(in the rows, 128 means zero)
Known rows, with every step that occurs
pemilu lago folu bagabes gifitag: [156 141 129 106 130 129 185 133  61 109 101 163 208 119 138 162 168 118
 107 158  86 143 128 155 210 133 166 133 172 164  82 189 109 130 176 167
 119 119  89 138  80]
fude dobul povuves: [174  95 149 170 130 132  89 141 118 106  80  99 146 110 144 125 116 132
 103 130 155 142 120 159  84 142 170  66 153 154 105 160 135 126 106 126
 107 120 106 150 166]
povuves vavim mani dobul fude: [126 127 177  91 129 163 146 163  77 142  74 156 139 161 115 180 112 170
 103 244 111 112 116 109  80  82 216  75 109 114 107 135  89 144 135 145
 131  95  49 154 129]
gifitag bagabes: [129 126 133 122 127 160 126 127 146 119 117 152 133 121 126 136 138  99
 110 129 106 129 148 114 125 155 138  99 136 139 130 123 139 100 149 140
 145 140 133 148 134]
denuz vavim: [140 124 134 101 101 116 115 106 124 128 141 132  92 148 155 130  96 138
 149 129  94 102  97 123 103 127 125 155 125 121 140 114 150 149 123 130
 143 135  90 167 144]
mani dobul fude povuves vavim denuz: [168 116 142 112 148 181 209 138  80 157 100 170 175 128 117 175 131 172
  74 141 120 132 111 129  80  82 177  80  99 131  84 157  83 145 119 167
 156  66  67 102 149]
lago folu: [122 140 143 119 133 131 162 138 137 123 123 130 156 141 127 140 150 141
 141 153 104 104 131 131 158 154 118 139 163 138  97 151 115 114 138 133
 127 125 111 147 107]
povuves vavim mani dobul: [133 154 146  89 116 145 138 160  81 131  99 155 132 160 127 168 119 189
 141 223  94 124 105 114  90  92 195 134 108  98 101 121  98 121 116 145
 134 118  68 162 128]
denuz gifitag bagabes folu lago: [148 136 107 141 178 125 145 152  82 105 119 125  60 101  99 136 130 134
 105 139  87 143 142 122 125  51 171  49 139 121 110 130 206 180 182 140
 183 195 124 113 113]
pemilu lago folu bagabes: [140 148 129 117 121 144 167 135  81 126 106 166 176 133 121 166 153 129
 140 159  74 140 122 144 184 151 178 111 170 153  96 160 124 139 164 160
 150 134  90 140  97]
mani dobul fude povuves vavim: [151 125 164 129 139 173 195 154  69 146  86 160 150 149 130 171 116 178
  90 161 117 109 103 157  86  74 187 102  80 138  91 143  95 146 122 136
 122  74  47 124 114]
besan folu lago pemilu: [154 150  98 146 177 114 185 142 112 110 125  87 113 110 109 134 141 157
 156 134  85 133 144 188 168  96 190  72 143 103  91 128 168 197 187 161
 129 146  86 157 109]
dobul mani povuves: [122 111 143 134 110 119 167 165 151 168  75 128 144 136 111 108 121 128
 128 122 109 121  95 185 147 108 126  94 154 140 115 114 126  91 127 146
  84 114 114 100 127]
dobul fude povuves vavim: [127 115 153 125 167 161 192 133  58 145  77 150 125 119 157 165 109 143
  75 135 149 134 130 138 112  72 184  96  98 136 109 176 112 158 115 151
 115  88  82 115 121]
bagabes gifitag: [146 121 123 116 141 114 148 127 107 110 123 123 161 113 140 125 143 121
  96 127 140 134 133 138 152 107 119 151 132 139 114 156 117 120 140 136
  94 111 127 124 110]
vavim mani povuves fude dobul: [160 114 153 164 101 105 162 159 149 150  81 136 108 118 133 168 131 140
 130 152 140 127  99 102 110 162 188  59 117 125 107 154 143  77 130 156
  83 108  69 138 158]
pemilu lago folu: [109 114 138 108 128 136 189 144  85 120 132 140 138 112 136 144 152 150
 129 148  92 110 140 145 197 150 143 119 164 136  97 157 135 134 152 153
 147 114  59 144 103]
fude dobul mani povuves: [173  92 127 157  99 123 156 161 141 158  62 108 175 124 121 126 116 152
 128 129 132 114  85 177 120 149 153  63 151 143  93 147 106  78 107 142
  82 103  99 112 160]
vavim povuves fude dobul: [171 107 144 182 112 112 140 126 116 133  88  88 145 106 140 131 168 136
 111  97 143 165 121  57 113 140 140 119 116 119 105 196 171  77 140 125
  90  78  96 134 136]
mani povuves vavim denuz gifitag bagabes folu: [197 140 116 102 150 128 197 145 103 125  64 161 146  99 121 137 107 120
 100 167  83 148 174 110 103  88 152  64 167 135 116 167 141 133 138 165
 152 159 163  82 130]
dobul fude povuves vavim denuz: [147 107 129 107 176 166 207 122  70 156  91 163 156  95 139 169 121 133
  60 116 147 156 139 105 111  85 175  72 120 131 104 186  97 154 113 183
 151  84 105  95 151]
vavim mani povuves dobul: [160 139 128 138 104 121 131 169 136 144  86 131 149 141 132 152 104 126
 151 169 121 137 114 112 101 133 219  83 115 154 127 145  88  83 101 128
  77 143 122 160 134]
gifitag bagabes folu: [158 146 113 106 127 133 126 167 157 128 101 140 118 103 149 134 131  87
 112 158 101 132 141 141 117 128 137  73 138 136 114 134 151 103 156 129
 141 174 142 124 121]
folu lago: [125 119 108 136 158 120 135 135 103 122 127 119  97 117 110 136 126 159
 119 115 112 138 126 124 152  94 159 106 135 121 115 137 175 155 161 151
 153 143 102 118 126]
dagun besan folu lago pemilu: [158 146  95 172 164 113 159 146 118 112 109  81  94 118  79  88 167 208
 147  91  94 142 146 167 165  95 210  90 149 100  90 124 147 195 184 166
 135 140  98 143  81]
dagun besan folu bagabes: [164 174 102 149 124 150  83 124 139 155  73 129 155 145  94 110 174 128
 148 106 100 142 129 146 128 122 176 107 119 117 131 121  99 167 150 156
 140 155 181 144  90]
dagun besan folu bagabes gifitag: [183 167  94 139 133 131 100 123 117 138  70 125 190 134 107 105 189 121
 117 105 108 148 133 155 154 105 167 129 121 128 117 151  87 158 161 163
 106 138 179 140  75]
fude povuves: [133 127 122 156 143 129 173 135 107 142 142 144 113 117 135 143 130 140
 116  84 141 137 110 155 126 105 146 131  89 139 111 128 123 132 100 139
 121 119 107 120 130]
gifitag bagabes folu lago: [156 136  94 117 160 127 132 174 131 119  99 130  89  94 126 140 130 117
 102 144  85 138 138 140 138  92 169  50 141 129  99 149 198 125 186 154
 163 192 114 111 119]
lago folu bagabes gifitag: [168 166 134 120 133 126 156 129 111 115  91 148 230 147 126 160 165 110
 120 163  97 142 124 141 171 133 143 154 173 169  81 182  89 116 161 146
 102 130 137 137  86]
dagun besan: [133 125 127 152 115 128  98 133 127 132 115 126 108 138  98  84 158 176
 119  89 137 137 130 105 124 128 147 148 133 126 132 118 105 128 123 132
 132 121 146 119 101]
besan dagun: [129 130 140 123  86 132 102 126 148 143 151 121 140 116 111 114 119 113
 143 136 142 145 121 129 137 124 120 114 139 142 131 129 121 137 171 129
 131 128 147 141 135]
povuves fude: [106 138 150 132 125 133 146 132 137 137 127 133  88 121 147 136 157 105
 118 112 127 140 120 107 130 125 105 122 117 114 124 123 166 103 162 141
 109 101 105 133 123]
mani dobul fude povuves vavim denuz gifitag: [167 114 154 136 166 173 218 121  26 140 121 169 153 133  84 169 133 193
  78 143 125 131 115 112  71  39 179  75  99 124  93 138  88 195 114 153
 175  67  77 103 142]
mani povuves vavim denuz gifitag: [170 121 130 124 145 121 202 106  77 128  88 148 154 122 100 129 105 162
 120 135 109 143 160  97 118  86 143 116 160 129 128 157 118 162 113 161
 139 113 148  87 135]

Rows
[155 173 137 128 122 141 138 128 136 132  95 155 195 162 112 161 151 117
 148 163  88 135 119 137 147 153 151 132 168 156  96 156 103 124 149 139
 134 145 140 142 104] | lago folu bagabes
[160 176 106 127 139 148 110 118 133 152  86 136 179 138 122 160 146  81
 161 147  95 135 125 170 134 128 162  84 113 117 129 129 119 166 152 151
 136 164 166 156 119] | besan folu bagabes
[146 123 174 152 110 141 104 160 134 116 100 131 137 152 113 113 127 150
 115 157  99 126 100 189  84 102 142 105 137 152 104  98 136 123 131 120
 112 113  78 145 128] | mani dobul povuves
[140 112 137 100 149 164 205 127  86 144  59 163 157 120  94 126 129 126
  94 135  84 155 143 114 123  84 145  58 186 124 112 131 126 114 131 191
 146 115 148 106 151] | dobul mani povuves vavim denuz gifitag bagabes
[192  99 108 109 123 136 178 146 109 159  36 123 211 105 138 139 112 161
 111 137 128 143 106 140 108 142 165  64 182 124  83 186  87  82  99 187
 109  93 120  95 182] | fude dobul mani povuves vavim denuz
[126 123 148 102 120 133 184 160 110 160  37 132 153 142 141 117 102 145
 123 153 100 132 113 170 139  91 143 119 164 125 108 142 117  94 123 161
  77 106 106 107 116] | dobul mani povuves vavim
[121 126 156 161 119 111 157 126 120 143  99 112 115 120 130 112 173 116
 110  93 116 172 133  58 142  97 110 151 117 114 126 162 189  87 154 133
  91  88 107 120 104] | vavim povuves fude
[117 129 137  93 105 109 106 122 112 135 139 143  64 145 145 153  97 140
 150 165  93 111  89  97 100 110 170 128 118 106 137 107 142 149 110 148
 148 150  76 188 159] | denuz vavim mani
[131 130 162 155 103 111 183 147 170 154  96 141 107 130 133 129 134 114
 123 110 112 124 120 130 143 135 107 117 124 138 128 131 170  82 161 147
  74 102  99 103 109] | mani povuves fude
[135 140 109 141 131 139 104 134 139 147 102 106 118 128 106  88 171 154
 141  99 114 110 141 146 138 122 144 119 115  96 133 115 112 160 140 148
 133 138 153 144  95] | dagun besan folu
[174 105 157 132 100 134 107 112  91 139  82  94 157 147 156 128  99 119
 118 139 101 139 114  56  77  95 191 114 122 152 140 190 126 128 125 102
  98 102  90 185 130] | denuz vavim povuves dobul fude
[118 144 127 111 161 136 180 150  56 138 102 159  92 121 156 173 115 165
 115 152 130 156 116 116 115  73 211 130  87 104 103 149 110 140  83 168
 121 128  83 145 136] | fude povuves vavim mani
[177 152 109 156 175 105 191 159  82  78 130 115  69 105  88 127 130 155
 118 150  84 161 146 146 127  55 202  44 167 137  82 122 193 185 201 129
 164 182  95 118 102] | denuz gifitag bagabes folu lago pemilu
[125 102 149 153 155 151 178 133 103 154 117 146 121 116 122 153 126 124
  77 105 156 124 114 149 118  89 167  76  91 153 117 147 117 154 121 139
 126  97  85 109 130] | dobul fude povuves
[146 132 118 103 168 141 164  93  45 110 119 139 138 117 116 136 126 157
 111 135 126 160 154  70 107  79 139 124 154 100 124 152 115 182 114 158
 173 116 155 112 145] | povuves vavim denuz gifitag
[103 137 199 147 111 139 120 179 131 135 100 146  70 149 122 141 156 132
 105 178 104 146  85 144  82  84 166  71 117 125  98  89 167 103 149 148
 103 105  47 169 137] | vavim mani dobul povuves fude
[145 110 162 160 124 161 184 154 110 156 127 158 142 146  99 163 136 164
  93 133 130 100  89 169  92  90 169  81  72 153  94 118 100 142 127 126
 130  80  49 117 124] | mani dobul fude povuves
[141 126 128 141 116 143 118 154  89 149  72  77 181 131 132  98 155 121
 124 110 116 184 102  99 115  85 168 113 145 134 106 165 107  67 108 113
  74 103 146 152 121] | vavim povuves dobul mani
[141 100 148 167 113 125 148 146 107 155  68  81 148 111 134 118 184 131
  98  93 140 177  87  82 124 112 134  88 133 105  89 176 166  57 139 142
  82  68  90 130 146] | vavim povuves fude dobul mani
[145 122 150 113  86  88 144 136 143 152 107 154  83 154 134 144  72 148
 157 169  75  97  94 125 108 120 175 121 125 130 142 115 146 129 104 157
 112 149  65 165 151] | denuz vavim mani povuves
[171 126 156 105 133 158 130 146 101 120  75 144 177 135 129 126 124 161
 100 167  91 159 127 145  73  95 151 103 165 131  88 137 116 128 121 161
 142  96 102 128 153] | mani dobul povuves vavim denuz
[148 104 117 132 127 142 122 147 113 143  94  98 158 120 132 132 140 148
 121 124 152 132  79 151 111 138 151  70 147 120  90 139 103 100 112 136
 119 108 111 135 169] | fude dobul mani
[109 130 169 100 154 135 109 155  73 114  50 134  96 126 160 138 103 132
 101 196 121 167 137 126 102  69 206  95 156 122 116 148 139 145 106 164
 111 135  95 167 138] | dobul povuves vavim mani
[180 155  94 143 158  79 179 180 117 103 118  92  95 105 118 123 117 168
 128 150 102 161 124 180 140  71 192  82 166 129  72 146 174 165 182 133
 126 166  81 101 102] | bagabes folu lago pemilu
[158 112 155 124 148 136  92 155  64 103  39 116 127 117 166 155 100 151
 102 198 148 162 124 124  75 105 236  60 153 124  98 182 120 133  86 156
 108 127  82 178 171] | fude dobul povuves vavim mani
[182 151 102 136 160 106 180 177 133  95 106 116  93  98 119 135 126 136
 112 152  78 161 143 163 137  99 201  50 172 140  73 137 187 136 202 146
 146 179  89 118 106] | gifitag bagabes folu lago pemilu
[144 105 137 129 193 161 214 100  16 138 109 159 126 100 107 164 126 151
  63 110 152 154 143  88  98  38 174  66 117 124 113 172 106 208 110 167
 168  86 114  95 146] | dobul fude povuves vavim denuz gifitag
[166 126 165 124 149 154 144 126  50  99  94 141 142 142  98 122 126 179
 104 163  99 157 131 132  64  53 154 102 159 125  98 123 125 178 118 148
 160  98 109 130 144] | mani dobul povuves vavim denuz gifitag
[192  96 141 140 170 175 123 103  52  80  65 134 157  95 134 141 124 133
  71 142 131 176 166  87  60 117 189  25 186 134 103 173 134 151 113 168
 171 120 144 152 191] | fude dobul povuves vavim denuz gifitag bagabes
[163 107 151 156 123 145 118 135  96 139  70  87 192 130 128 127 135 103
  95 135 137 163 146  59 100 100 195  83 124 160 131 199 104 108 128  97
  87  92 127 146 116] | vavim povuves dobul fude
[199  99 127 122 152 150 114 127  85 105  52 115 183  92 165 137 110 144
  84 141 144 174 141 119  75 130 178  64 183 134  92 198 114 127  95 171
 133 103 125 133 188] | fude dobul povuves vavim denuz
[172 129  80 124 184 129 157 137  85 112 136 139  88  78  86 138 146 129
  88 119  90 162 153  93 123  63 163  27 160 116 104 142 192 178 179 171
 217 190 147  93 145] | vavim denuz gifitag bagabes folu lago
[176 106 133 124 115 133 171 162 101 150  20 112 182 129 151 136  98 166
 123 160 123 124 102 166 112 132 175  86 159 128  87 173  97  81 105 155
  77  98  95 115 149] | fude dobul mani povuves vavim
[135 141 125 124 155 147 189 136  65 131 103 146 118 118 170 150 113 160
 112 113 132 146 125 141 119  87 162 152  98 123 104 154 115 135  95 150
 117 109  99 122 120] | fude povuves vavim
[171 132 124 158 113 131 111 133 100 126  92  86 186 130 140 114 142 126
 132 115 121 174 134  66 110 114 174 140 120 143 125 184 113  83 109  98
  87 116 150 155 116] | vavim povuves dobul
[192  98 138 144 169 145 125 106  34  89  74 109 152 100 132 133 113 160
  91 137 150 175 147 103  64  92 180  59 176 125 101 182 123 179  97 157
 155 107 135 134 181] | fude dobul povuves vavim denuz gifitag
[130 132  89 129 175 133 140 137 108 137 114 100 108 106 119 143 141 136
 145 127  90 114 137 164 170  89 160  71 116  88 118 135 177 187 171 169
 151 161 108 150 120] | besan folu lago
[187  97 117 131 141 136 191 127  58 142  54 120 181 112 103 134 117 179
 114 131 134 146 112 119  99 100 168  60 177 116  92 171  95 131  96 171
 132  93 129  95 176] | fude dobul mani povuves vavim denuz gifitag
[143 110 166 131 109 156 134 148 132 143 114 141 158 159  91 149 129 151
 101 176 117  94 108 143  94 112 150  81 112 143 113 115 104 138 151 113
 130  92  71 129 125] | mani dobul fude
[129 127 176 139 112 134  93 173 124 124 101 141 113 154 101 137 126 154
 117 191 100 136  89 167  78  84 189  79 129 139 104  91 130 128 117 137
 122 129  66 168 143] | vavim mani dobul povuves
[152 143 123 129 148 133 139 147 104 110 122 137  92 111 119 130 135 103
 111 151 109 135 145 123 101  88 137  70 134 132 123 119 158 153 152 117
 163 177 150 124 118] | denuz gifitag bagabes folu
[171 140  84  90 198 141 169 141  44 105  93 143  99  79 114 148 126 146
  86 153  81 174 167  83 115  46 180  45 168 100  96 172 185 179 172 182
 212 180 142  96 137] | povuves vavim denuz gifitag bagabes folu lago
